Each row was made from one path, in order. Every step used is in the known rows, and no mark comes twice. Write each row's path.
Known rows:
tinep > tuto: [0.684, -0.834, 2.082, 1.420, -1.536, -1.273, -2.514, 0.932, -0.217, 0.844, 0.421, 2.537, 0.779, -2.165, 1.251, -0.462, 1.826, 1.513, 0.926]
numur > tipip: [-1.071, -0.207, 0.709, 2.858, 1.547, 2.199, -0.756, -1.299, 0.769, 1.430, -0.840, 2.768, 0.653, -1.600, 0.126, -1.209, -1.760, 2.827, -2.497]
regi > numur: [-1.261, 0.246, 4.633, -0.777, -0.666, 1.484, -0.378, -0.455, -1.095, -0.678, -0.352, 0.079, 0.839, 0.264, 3.426, -0.937, -3.163, -1.228, -0.664]
numur > tinep > tuto > regi: [0.498, -1.139, 5.564, 1.316, -0.858, 1.718, -0.049, 2.751, -0.718, 1.192, 0.596, 1.792, 0.013, -2.493, 1.583, -0.972, 2.894, 1.077, -1.721]
regi > numur > manurud: [-1.425, -1.392, 4.469, -1.834, 0.082, 1.713, -2.410, 2.113, -1.627, -2.150, 0.093, 2.610, -2.158, 1.331, 4.383, -2.012, -2.008, 0.294, -0.389]
puve > numur: [0.043, 0.505, 4.279, 1.724, -1.581, 2.767, -2.511, 0.206, 0.966, 2.065, 0.364, 1.087, -0.095, 0.433, -0.614, 0.447, -1.315, 1.965, 0.652]
puve > tuto > regi: [0.363, -0.944, 6.684, 2.680, -2.691, 2.007, -1.244, 2.725, 0.960, 0.837, 0.862, 2.323, -0.163, -1.037, 1.891, -1.911, 1.677, 1.744, -0.549]
tipip > tuto > regi > numur: [-1.701, -1.224, 6.708, 0.349, -0.794, 2.175, 0.080, 0.950, -2.173, 0.201, 0.942, 0.608, 0.361, -1.431, 3.686, -0.790, -1.960, -0.974, -1.720]
tipip > tuto > manurud: [-0.267, -0.047, 4.112, 1.660, -1.633, -0.157, -0.350, 4.061, 1.404, 2.697, 0.824, 3.066, -0.361, -1.918, 2.547, 0.025, -0.527, 1.291, 0.576]
regi > numur > manurud > tuto > tipip: [-1.582, -0.832, 2.804, 3.188, -0.392, 0.738, -1.147, 2.039, 0.856, 0.266, 1.513, 0.855, -1.292, -1.015, 1.407, -1.585, -1.383, 1.346, 0.296]
tuto > regi > numur > manurud: [-1.195, -1.846, 6.550, -1.813, -0.269, 2.255, -1.695, 2.861, -1.897, -1.974, 0.494, 2.282, -2.702, 0.918, 4.741, -2.231, -1.179, 0.240, -0.975]
numur > tipip > tuto > regi: [-1.112, -2.193, 4.285, 3.201, 0.354, 2.554, -0.187, 1.622, -1.009, 2.260, 1.256, 2.910, -0.267, -2.846, 1.106, -0.654, 0.730, 2.256, -2.558]
regi > numur > tipip > tuto > ditem: [-6.254, 0.032, 1.448, 4.415, 0.953, 2.640, 0.205, -1.340, -3.368, 1.990, 1.277, 2.136, 1.481, -1.966, 2.375, -0.021, -1.318, 2.682, -2.085]
tuto > tipip: [-1.065, 0.077, 1.450, 3.643, -0.399, 0.198, 1.027, -0.538, 0.419, 2.249, 1.258, 1.474, 0.328, -0.297, -0.168, 1.011, -0.697, 0.461, -0.086]
manurud > tuto: [0.675, -0.378, 2.138, 1.241, -0.687, 0.859, -2.986, 3.066, 2.606, -0.381, 0.239, -0.342, -0.305, -0.997, 1.314, -3.006, 0.244, 2.226, 1.314]
manurud > tuto > ditem: [-3.622, 0.909, 2.463, 2.552, -0.562, 1.936, -0.930, 1.452, -0.713, 0.718, 1.038, -0.607, 0.273, -0.306, 2.319, -1.904, 0.884, 2.701, 0.564]
tipip > tuto > regi: [-0.486, -2.004, 4.942, 2.016, -0.568, 1.740, -0.216, 2.506, -1.086, 1.768, 1.530, 2.199, -0.465, -1.777, 1.813, -0.174, 1.510, 1.094, -1.164]
tipip > tuto: [-1.438, -1.372, 0.127, 2.843, 0.132, 0.601, -1.912, 0.820, -0.688, 1.491, 1.075, 3.346, 0.826, -1.647, 1.251, 0.550, -0.282, 1.430, 0.029]
manurud > tuto > regi > numur: [-0.613, -0.674, 7.611, -0.385, -1.298, 2.250, -0.375, 2.060, -0.524, -0.710, 0.490, -1.161, -0.073, -1.074, 3.798, -2.517, -1.713, -0.570, -1.093]

Which path is each row?
[-1.854, 0.021, 1.739, 4.215, -0.244, 0.240, 0.778, -0.231, -0.528, 1.891, 0.944, 2.002, 1.313, -2.677, 0.418, 0.594, -0.485, 0.357, -1.100]
regi > numur > tinep > tuto > tipip
[-0.437, -1.142, 3.835, -0.262, -0.440, 1.486, -4.010, 4.156, 1.097, -2.307, 0.329, 0.615, -2.047, -0.529, 3.532, -4.242, -1.142, 2.047, 0.789]
regi > numur > manurud > tuto
[-3.980, 0.399, 3.595, 2.440, -0.643, 2.725, -2.311, 2.390, -0.962, 0.309, 1.386, 0.298, -1.183, 0.021, 2.469, -2.187, 0.619, 3.629, 0.785]
puve > numur > manurud > tuto > ditem
[-1.411, -0.020, 4.413, 2.436, -0.784, 0.669, -0.001, 2.873, 0.950, 2.685, 0.354, 3.360, 0.083, -3.005, 2.648, -0.624, -2.351, 1.762, -1.205]
regi > numur > tipip > tuto > manurud
[0.711, -1.761, 7.407, 0.676, -1.299, 2.775, -2.480, 4.937, 0.880, 0.033, 1.283, 0.688, -2.633, -1.004, 1.952, -2.922, 1.583, 2.594, -0.168]
puve > numur > manurud > tuto > regi
[-4.238, 1.091, 1.706, 2.947, -0.106, 1.596, 0.072, 0.186, -2.522, 1.406, 0.654, 1.537, 1.508, -1.517, 2.097, -0.100, 1.871, 2.180, -0.880]
numur > tinep > tuto > ditem
[-0.898, -0.070, 3.567, 2.823, -0.659, 0.426, -0.241, 3.241, 1.501, 3.130, 0.474, 3.833, -0.159, -2.989, 1.869, -0.410, -1.386, 2.381, -0.905]
numur > tipip > tuto > manurud
[-1.821, -0.665, 4.468, 2.014, 1.117, 3.267, 0.362, -1.117, -0.745, 0.864, -0.589, 1.605, 0.604, -2.120, 1.834, -1.778, -2.999, 1.518, -3.900]
tuto > regi > numur > tipip
[-0.870, -0.058, 2.351, 1.294, -0.202, 0.790, -1.286, 0.883, -0.870, 0.079, -0.439, 2.125, 1.653, -2.889, 2.057, -0.939, 0.218, 0.509, -1.265]
regi > numur > tinep > tuto
[-1.114, 1.408, 1.986, 1.954, 0.716, 4.685, -0.824, 0.844, 1.004, 1.201, -0.788, 1.643, 0.742, -0.318, -0.485, 0.012, -0.936, 1.460, -1.821]
puve > numur > tinep
[-1.620, 0.578, 4.355, 0.521, 0.843, 4.298, 0.594, 2.095, 0.075, -0.673, -0.763, -0.052, 0.637, -1.431, 2.637, -2.049, -1.344, -0.302, -3.021]
manurud > tuto > regi > numur > tinep
[-1.737, 0.678, 4.402, 0.220, 1.055, 4.326, 1.387, 1.247, -0.739, -0.364, -0.801, 0.585, 0.877, -0.841, 2.638, -1.088, -1.356, -0.846, -3.403]
tuto > regi > numur > tinep
[-2.010, 1.137, 2.262, 0.206, 1.357, 3.827, 0.618, 0.373, -0.306, -0.653, -1.221, 0.789, 1.337, -0.424, 2.458, -0.978, -2.217, -0.814, -2.786]
regi > numur > tinep
[-1.104, -0.728, 2.717, 4.108, -0.684, 1.052, -1.753, 2.292, 1.509, 1.216, 1.712, 1.380, -1.580, -1.007, -0.007, -1.093, -0.802, 2.487, 0.774]
puve > numur > manurud > tuto > tipip
[-1.097, -1.968, 5.205, 3.626, -0.089, 3.150, -0.734, 1.470, -0.905, 2.701, 1.409, 2.836, -0.334, -2.943, 0.437, -0.307, 0.319, 2.688, -2.409]
puve > numur > tipip > tuto > regi
[-1.701, -2.281, 5.966, -0.975, -0.073, 2.208, -2.109, 3.061, -2.417, -1.532, 0.923, 2.994, -2.475, 0.138, 4.655, -1.976, -1.223, 0.549, -1.071]
tipip > tuto > regi > numur > manurud
[-4.685, 1.135, 2.661, 2.626, -0.260, 1.812, 0.314, -0.106, -3.031, 1.064, 0.593, 1.046, 1.677, -1.605, 2.795, -0.409, 0.888, 1.601, -1.185]
regi > numur > tinep > tuto > ditem
[-1.936, 0.671, 4.660, 1.353, 0.215, 4.309, 0.562, 1.518, -0.103, -0.548, -0.847, 1.307, 1.187, -1.188, 2.651, -1.693, -1.382, -0.246, -3.231]
puve > tuto > regi > numur > tinep
[0.105, 0.939, 5.757, 0.539, -1.973, -0.128, 0.219, 4.086, 1.383, 1.681, -0.314, 2.265, 0.328, -2.722, 3.098, -0.950, -0.152, 0.703, -0.398]
regi > numur > tinep > tuto > manurud
[-0.131, -0.089, 1.065, 1.862, -0.089, 0.468, -1.573, 1.399, -0.101, 0.704, -0.327, 2.778, 1.323, -2.718, 1.010, -0.583, 1.743, 1.484, -0.710]
numur > tinep > tuto
